In the rows, zero is written as 128.
Known rows, with every way that one mark hangs from another
W(E(J(M) S T Z)): [156 139 182 104 145 110 86 96 133 116 129 147 181 135 103 214 104 126 120 99 159 120 118 114]
K(E M): [128 146 98 132 140 127 115 128 98 134 111 108 167 109 151 65 80 114 132 166 108 115 104 151]
P(E(S)): [148 124 137 135 138 121 116 162 113 132 93 92 151 153 98 131 122 89 90 118 85 126 63 118]
Z(E): [128 117 113 130 157 114 111 152 83 136 108 93 151 152 136 114 115 89 145 128 127 140 72 154]
K(B E(Z) M(J U)): [107 189 89 146 144 139 135 74 139 171 130 118 142 62 194 67 74 96 149 184 104 77 106 168]
X(E(S T Z)): [151 85 153 94 135 120 99 115 152 116 100 125 167 108 119 198 137 132 98 106 142 86 108 117]
E(J T W Z): [142 127 160 130 85 111 84 74 132 108 157 160 197 132 141 165 144 153 125 94 180 109 90 104]
W(E(J(M(U)) S T Z)): [125 152 182 117 160 106 98 60 158 145 134 147 156 141 118 226 105 111 110 111 148 101 128 120]
E(J(M(U)) S T W Z): [139 147 206 137 125 88 97 29 169 149 160 168 190 155 180 194 132 148 93 122 157 74 133 106]
K(B E M(J U)): [104 188 89 160 149 151 133 76 132 167 120 105 134 78 189 53 86 78 150 172 83 90 101 146]
Z(E(J(M) T W)): [162 152 179 149 133 119 83 78 119 125 153 146 197 168 180 158 116 139 137 94 175 125 105 118]
P(E(J(M) T W Z)): [175 167 163 149 105 122 91 97 149 133 154 143 213 161 141 169 103 150 118 95 179 113 95 107]
P(E(T)): [146 123 115 149 109 132 102 150 119 112 103 87 170 157 91 141 116 117 120 100 125 141 71 103]
K(M): [133 122 111 134 126 114 110 134 81 126 113 107 163 134 142 83 101 103 139 155 106 117 112 133]
P(E(T Z)): [149 127 118 138 107 121 103 153 129 118 113 100 176 141 95 153 104 136 118 111 147 130 74 126]
E(J(M) W): [140 146 152 139 124 106 105 91 104 151 153 132 206 174 156 129 136 102 144 114 158 115 107 101]
K(E(W)): [117 141 103 130 127 112 113 109 98 135 122 119 175 130 148 79 122 109 114 136 121 118 79 138]
R(B E(J)): [158 135 117 144 146 132 108 185 140 156 163 99 194 131 105 135 161 94 152 54 100 114 106 71]
R(B E(J S T W Z)): [189 131 184 136 117 113 83 126 176 122 180 169 209 106 139 169 165 170 89 39 105 83 121 71]
W(E): [108 121 96 113 145 122 110 147 71 123 96 96 136 137 77 128 118 61 140 112 107 148 84 134]
U(M(J)): [139 130 122 155 143 133 111 104 68 182 130 90 185 157 125 123 134 84 143 90 141 149 61 111]
R(E(S Z)): [142 101 125 101 148 84 110 166 130 160 126 100 173 123 109 132 131 119 105 109 89 97 110 123]
R(B E(S)): [164 107 130 132 161 107 117 197 132 147 132 100 183 127 111 119 156 100 106 81 51 106 119 89]
J(M): [132 117 114 128 145 93 122 144 87 157 117 85 195 177 126 115 114 87 157 152 139 130 118 121]
X(E): [122 100 99 113 149 133 118 144 114 146 98 84 156 131 111 147 139 72 144 109 127 109 96 117]
W(E(J T Z)): [127 134 136 110 116 129 81 107 120 105 131 137 160 117 79 197 117 117 141 79 171 136 86 114]
K(B M): [139 134 95 137 125 116 122 137 95 112 106 105 159 105 173 54 96 84 154 171 104 114 136 134]

Rows
[156 121 191 128 139 128 84 105 133 103 123 137 161 143 143 183 134 136 110 90 141 125 73 113] : Z(E(J S T))
[175 143 215 140 142 112 81 71 130 121 141 162 189 163 187 171 123 145 101 94 150 113 104 114] : Z(E(J(M) S T W))
[162 112 192 105 111 132 81 62 168 113 135 170 178 105 146 214 156 146 87 70 160 72 99 95] : X(E(J S T W Z))
[162 132 208 135 123 125 74 74 129 98 139 167 165 140 167 167 142 144 88 79 137 118 74 113] : Z(E(J S T W))
[152 158 161 144 152 113 99 96 102 154 150 134 187 172 180 132 114 105 148 109 159 123 94 139] : Z(E(J(M) W))
[112 192 104 148 148 144 124 75 156 146 132 121 147 85 198 81 85 83 151 167 121 85 126 138] : K(B E(J) M(U))
[98 160 96 145 154 123 122 95 123 158 118 106 142 114 165 78 79 97 125 180 96 95 114 157] : K(E M(U))
[148 99 172 118 99 86 92 86 124 99 125 159 184 127 146 146 139 160 79 120 129 101 103 118] : E(S T W Z)
[136 145 151 140 133 127 94 101 103 132 144 140 160 149 164 128 133 100 134 95 145 125 62 134] : Z(E(J W))
[157 96 167 104 119 115 91 85 149 112 112 154 172 107 146 182 145 145 77 96 133 77 111 117] : X(E(S T W Z))
[123 183 125 152 149 128 123 66 179 153 138 109 189 126 184 140 99 105 159 149 171 101 143 107] : K(B E(J(M(U)) T))
[141 138 138 120 137 98 111 123 114 163 147 110 208 156 134 156 115 111 169 137 187 113 107 122] : E(J(M) Z)
[140 119 144 148 121 116 89 102 100 104 125 136 163 149 163 124 124 132 116 102 135 133 83 137] : Z(E(T W))
[135 137 192 128 142 93 103 59 172 156 145 140 188 156 153 211 123 138 114 132 162 82 132 105] : E(J(M(U)) S T Z)
[149 163 187 158 145 130 107 86 176 154 131 113 172 180 129 200 115 112 96 102 128 103 102 84] : P(E(J(M(U)) S T))
[137 122 161 141 85 125 85 73 122 103 149 148 187 147 137 153 155 134 125 84 157 119 85 80] : E(J T W)
[143 111 140 119 123 158 93 102 147 121 121 109 174 128 109 204 153 109 145 67 170 107 93 77] : X(E(J T))
[146 147 164 95 163 107 102 116 110 144 126 134 171 139 102 189 105 91 125 116 146 116 105 133] : W(E(J(M) S Z))
[136 108 148 98 132 105 91 120 111 94 100 138 147 113 83 179 114 122 96 110 119 126 97 133] : W(E(S T Z))
[143 146 145 112 134 119 89 105 118 123 135 131 187 140 97 198 99 118 154 98 186 134 117 117] : W(E(J(M) T Z))
[150 151 146 135 169 118 107 130 103 158 135 103 183 173 155 150 105 93 167 120 165 132 91 135] : Z(E(J(M)))
[139 124 172 100 125 124 79 100 131 98 124 152 152 113 84 209 125 124 106 83 145 122 86 113] : W(E(J S T Z))
[123 168 175 162 120 143 97 13 145 141 134 166 144 96 189 109 108 149 65 130 66 73 89 122] : K(E(S T W) M(J U))
[143 119 163 130 151 99 100 114 93 122 115 139 147 146 168 111 130 106 87 121 97 118 76 152] : Z(E(S W))
[150 102 159 129 115 100 89 113 137 117 134 131 178 135 129 133 151 147 73 71 77 103 115 81] : R(E(S T W))
[125 153 168 149 119 97 99 35 158 157 168 155 196 161 172 181 122 141 129 122 180 88 131 109] : E(J(M(U)) T W Z)
[123 114 132 92 153 99 105 139 90 121 98 123 138 116 87 153 111 87 102 124 106 123 88 152] : W(E(S Z))
[126 173 145 156 138 149 115 47 160 133 114 133 139 69 193 95 95 123 105 158 76 79 114 120] : K(B E(S T) M(J U))
[151 92 143 110 130 89 94 146 151 133 128 114 182 120 105 161 135 155 97 93 104 102 120 104] : R(E(S T Z))
[135 166 198 149 176 103 105 56 136 172 148 149 155 173 201 158 121 98 101 124 123 90 106 138] : Z(E(J(M(U)) S W))
[99 168 127 132 173 124 115 87 116 174 133 105 145 167 108 175 107 48 154 112 138 125 114 119] : W(E(J(M(U))))
[154 171 201 167 129 127 97 53 173 148 147 144 176 179 156 185 121 125 72 95 122 95 105 87] : P(E(J(M(U)) S T W))
[131 135 154 93 144 119 96 118 112 123 122 138 144 115 87 182 125 90 115 99 130 120 75 131] : W(E(J S Z))
[127 197 136 163 113 145 104 25 174 113 145 164 161 83 223 89 92 128 120 143 130 80 139 119] : K(B E(J T W) M(U))
[123 149 181 129 161 123 98 60 146 139 126 134 149 159 113 215 116 92 109 98 127 113 125 97] : W(E(J(M(U)) S T))
[156 125 106 150 139 111 114 173 118 150 155 115 191 133 131 87 157 102 121 70 70 108 118 93] : R(B E(W))
